Known rows, with every step that occurs:
volip, tanog, lufab, ruvofin, robod, dori, dusug: [ 0.01 -0.28  0.23  0.24  0.25 -0.01 -0.30  0.08  0.00  0.00 -0.39 -0.21
  0.04  0.14  0.23 -0.04  0.08  0.10]
volip, tanog, lufab, ruvofin, robod: [ 0.01 -0.15  0.34  0.06  0.18  0.07 -0.22  0.21 -0.03 -0.06 -0.17 -0.09
  0.03  0.23  0.20 -0.09  0.16  0.29]
tugo, volip, tanog: [-0.38 -0.13  0.31  0.13  0.02  0.05 -0.04 -0.03 -0.11 -0.18 -0.16  0.05
  0.37 -0.03 -0.06 -0.16  0.11  0.24]
tanog, volip: [-0.29 -0.14  0.22  0.22  0.01  0.03 -0.04 -0.15 -0.04 -0.03 -0.02 -0.26
  0.25  0.09  0.01 -0.23 -0.15  0.25]
tugo, volip, tanog, lufab, ruvofin, robod, dori: [-0.04 -0.22  0.26  0.10  0.21 -0.02 -0.10  0.11 -0.17 -0.23 -0.23 -0.05
  0.12  0.15  0.23 -0.08  0.19  0.21]
dori, dusug, tanog: [-0.25 -0.27  0.34  0.44  0.18  0.16 -0.02 -0.11  0.01 -0.12 -0.34 -0.18
  0.31 -0.06  0.00 -0.12 -0.01  0.01]
dusug, tanog: [-0.19 -0.23  0.32  0.40  0.24  0.14  0.01 -0.05  0.01 -0.19 -0.24 -0.09
  0.41 -0.01  0.00 -0.21  0.08  0.17]
volip, tanog, lufab, ruvofin, robod, dori: [ 0.07 -0.26  0.20  0.21  0.31 -0.01 -0.25  0.15 -0.03 -0.08 -0.31 -0.17
  0.15  0.20  0.24 -0.14  0.15  0.23]
robod, dori, dusug, tanog: [-0.20 -0.36  0.20  0.60  0.30  0.08 -0.08 -0.16  0.01 -0.15 -0.50 -0.22
  0.42 -0.08  0.06 -0.14 -0.01 -0.01]
tugo, volip, tanog, lufab: [-0.31 -0.22  0.36  0.19 -0.05 -0.07  0.04  0.09 -0.19 -0.06 -0.26  0.10
  0.25  0.00  0.10 -0.19  0.16  0.19]
lufab, ruvofin: [-0.14 -0.20  0.29  0.25  0.25  0.27 -0.18 -0.11  0.10 -0.07 -0.02 -0.20
  0.28  0.16  0.13 -0.14 -0.15  0.17]
dori, dusug, tanog, lufab, ruvofin: [-0.03 -0.33  0.37  0.48  0.19  0.17 -0.01  0.02  0.04 -0.06 -0.34 -0.16
  0.06  0.02  0.31 -0.08 -0.03 -0.04]
dori, dusug, tanog, volip: [-0.25 -0.20  0.24  0.38  0.04  0.06  0.08 -0.14 -0.05 -0.12 -0.25 -0.26
  0.17 -0.10  0.02 -0.16 -0.07  0.09]
ruvofin, robod, dori: [-0.12 -0.19  0.21  0.26  0.34  0.04 -0.26 -0.11 -0.05 -0.16 -0.21 -0.24
  0.34  0.19 -0.10 -0.15  0.02  0.18]
tugo, volip, tanog, dusug: [-0.23 -0.11  0.29  0.11  0.03  0.15 -0.06  0.01 -0.23 -0.10 -0.22  0.07
  0.27  0.10  0.03 -0.05  0.01  0.10]
dori, dusug: [-0.32 -0.21  0.32  0.33  0.09  0.14 -0.19 -0.17  0.05  0.03 -0.23 -0.22
  0.29  0.04 -0.05 -0.12 -0.15  0.00]
tugo, lufab, ruvofin, robod, dori: [-0.03 -0.21  0.23  0.24  0.52  0.20 -0.21 -0.06  0.12 -0.18 -0.16 -0.37
  0.20  0.40  0.20 -0.22 -0.10  0.10]
dusug, tanog, lufab, ruvofin, volip: [-0.10 -0.45  0.20  0.32  0.24  0.28  0.19  0.07 -0.12 -0.24 -0.16 -0.13
  0.10  0.02  0.37 -0.20  0.06  0.15]
ruvofin, robod, tanog, dusug: [-0.06 -0.10  0.25  0.11  0.16  0.16 -0.03  0.02 -0.20 -0.23 -0.18 -0.21
  0.18  0.23  0.01 -0.06 -0.13  0.15]
ruvofin, volip, tanog: [-0.41 -0.30  0.15  0.16  0.11  0.20 -0.02 -0.02 -0.12 -0.11 -0.17 -0.09
  0.37 -0.04  0.01 -0.23  0.08  0.35]

Rows:
[ 0.01 -0.22  0.12  0.30  0.32  0.14 -0.08 -0.14 -0.05 -0.28 -0.25 -0.39
  0.05  0.06  0.16 -0.05 -0.03  0.11] -> lufab, ruvofin, robod, dori, dusug, tanog, volip
[-0.10 -0.56  0.10  0.54  0.31  0.19  0.11 -0.04 -0.12 -0.13 -0.39 -0.27
  0.12 -0.06  0.40 -0.13 -0.02 -0.03] -> robod, dori, dusug, tanog, lufab, ruvofin, volip
[ 0.04 -0.17  0.37  0.13  0.21  0.11 -0.18  0.10 -0.02 -0.08 -0.04 -0.17
 -0.02  0.30  0.20 -0.09 -0.01  0.17] -> tanog, lufab, ruvofin, robod
[-0.29 -0.33  0.15  0.12  0.31  0.39  0.03  0.03  0.05 -0.14 -0.13 -0.21
  0.23  0.20  0.29 -0.27 -0.06  0.26] -> tugo, lufab, ruvofin, volip, tanog
[ 0.01 -0.29  0.26  0.32  0.28  0.04 -0.28 -0.01 -0.02  0.00 -0.30 -0.33
  0.02  0.21  0.23 -0.04 -0.09 -0.03] -> tanog, lufab, ruvofin, robod, dori, dusug
[-0.10 -0.08  0.13 -0.01  0.11  0.13  0.04 -0.06 -0.08 -0.31  0.08 -0.36
  0.07  0.14  0.13 -0.16 -0.16  0.39] -> lufab, ruvofin, robod, tanog, volip
[-0.14 -0.22  0.34  0.27  0.33  0.29 -0.10 -0.06  0.19 -0.05 -0.07 -0.27
  0.24  0.32  0.25 -0.27 -0.19  0.07] -> tugo, lufab, ruvofin
[-0.20 -0.31  0.28  0.34  0.03 -0.04  0.12  0.03 -0.08 -0.07 -0.25 -0.18
  0.31  0.02  0.17 -0.26 -0.07  0.21] -> robod, tanog, lufab
[-0.03 -0.34  0.29  0.48  0.27 -0.08 -0.07  0.04 -0.12 -0.17 -0.52 -0.21
  0.13  0.03  0.08 -0.10  0.14 -0.03] -> ruvofin, robod, dori, dusug, tanog, lufab
[-0.27 -0.31  0.10  0.11  0.20  0.35 -0.07 -0.01 -0.04 -0.14 -0.08 -0.14
  0.28  0.03  0.17 -0.16  0.00  0.36] -> lufab, ruvofin, volip, tanog
[-0.06 -0.28  0.34  0.29  0.15  0.13 -0.11  0.03  0.03  0.04 -0.10 -0.17
  0.16  0.19  0.27 -0.17 -0.10  0.10] -> tanog, lufab, ruvofin
[ 0.02 -0.47  0.22  0.60  0.31  0.07 -0.06 -0.02  0.04 -0.04 -0.47 -0.26
  0.20  0.02  0.35 -0.12 -0.01 -0.09] -> robod, dori, dusug, tanog, lufab, ruvofin
[-0.10 -0.14  0.25  0.21  0.14  0.16 -0.21  0.04 -0.08  0.05 -0.31 -0.04
  0.31  0.19  0.05 -0.07 -0.03  0.13] -> volip, tanog, dusug
[-0.32 -0.38  0.19  0.20  0.04  0.06  0.04  0.14 -0.17  0.01 -0.26 -0.04
  0.24  0.00  0.14 -0.26  0.09  0.29] -> ruvofin, volip, tanog, lufab
[ 0.05 -0.13  0.29  0.08  0.33  0.33 -0.01  0.06 -0.01 -0.23 -0.16 -0.33
  0.04  0.46  0.32 -0.13 -0.24  0.07] -> tugo, lufab, ruvofin, robod, tanog, dusug
[-0.14 -0.09  0.19  0.01  0.20  0.18  0.12 -0.03  0.01 -0.28  0.02 -0.42
  0.03  0.30  0.26 -0.26 -0.21  0.31] -> tugo, lufab, ruvofin, robod, tanog, volip
[-0.17 -0.25  0.33  0.30  0.04 -0.03 -0.10  0.13 -0.03  0.09 -0.32 -0.03
  0.29  0.07  0.10 -0.23  0.10  0.22] -> volip, tanog, lufab
[ 0.16 -0.30  0.24  0.38  0.45  0.05 -0.07  0.09 -0.07 -0.27 -0.31 -0.19
  0.13  0.17  0.28 -0.14  0.16  0.11] -> dusug, tanog, lufab, ruvofin, robod, dori
[-0.18 -0.41  0.19  0.22  0.17  0.24  0.04  0.00 -0.12 -0.07 -0.01 -0.19
  0.08  0.13  0.32 -0.20 -0.10  0.17] -> tanog, lufab, ruvofin, volip
[ 0.12 -0.23  0.36  0.22  0.28  0.14 -0.03  0.16 -0.04 -0.24 -0.16 -0.11
  0.01  0.18  0.24 -0.10  0.16  0.15] -> dusug, tanog, lufab, ruvofin, robod
[-0.12 -0.19  0.32  0.17  0.06 -0.05  0.03  0.09 -0.15 -0.20 -0.20 -0.18
  0.16  0.12  0.07 -0.21  0.03  0.26] -> ruvofin, robod, tanog, lufab
[-0.22 -0.28  0.11  0.13  0.13  0.28 -0.06  0.02 -0.22 -0.03 -0.27 -0.10
  0.25  0.10  0.10 -0.12 -0.04  0.19] -> ruvofin, volip, tanog, dusug
[-0.09 -0.32  0.25  0.30  0.13  0.09  0.06  0.03  0.00 -0.10 -0.15 -0.22
  0.21  0.07  0.33 -0.21 -0.15  0.22] -> robod, tanog, lufab, ruvofin
[-0.05 -0.21  0.21  0.24  0.34  0.17 -0.35 -0.13  0.06 -0.11 -0.20 -0.35
  0.15  0.20  0.07 -0.02 -0.13  0.03] -> lufab, ruvofin, robod, dori, dusug
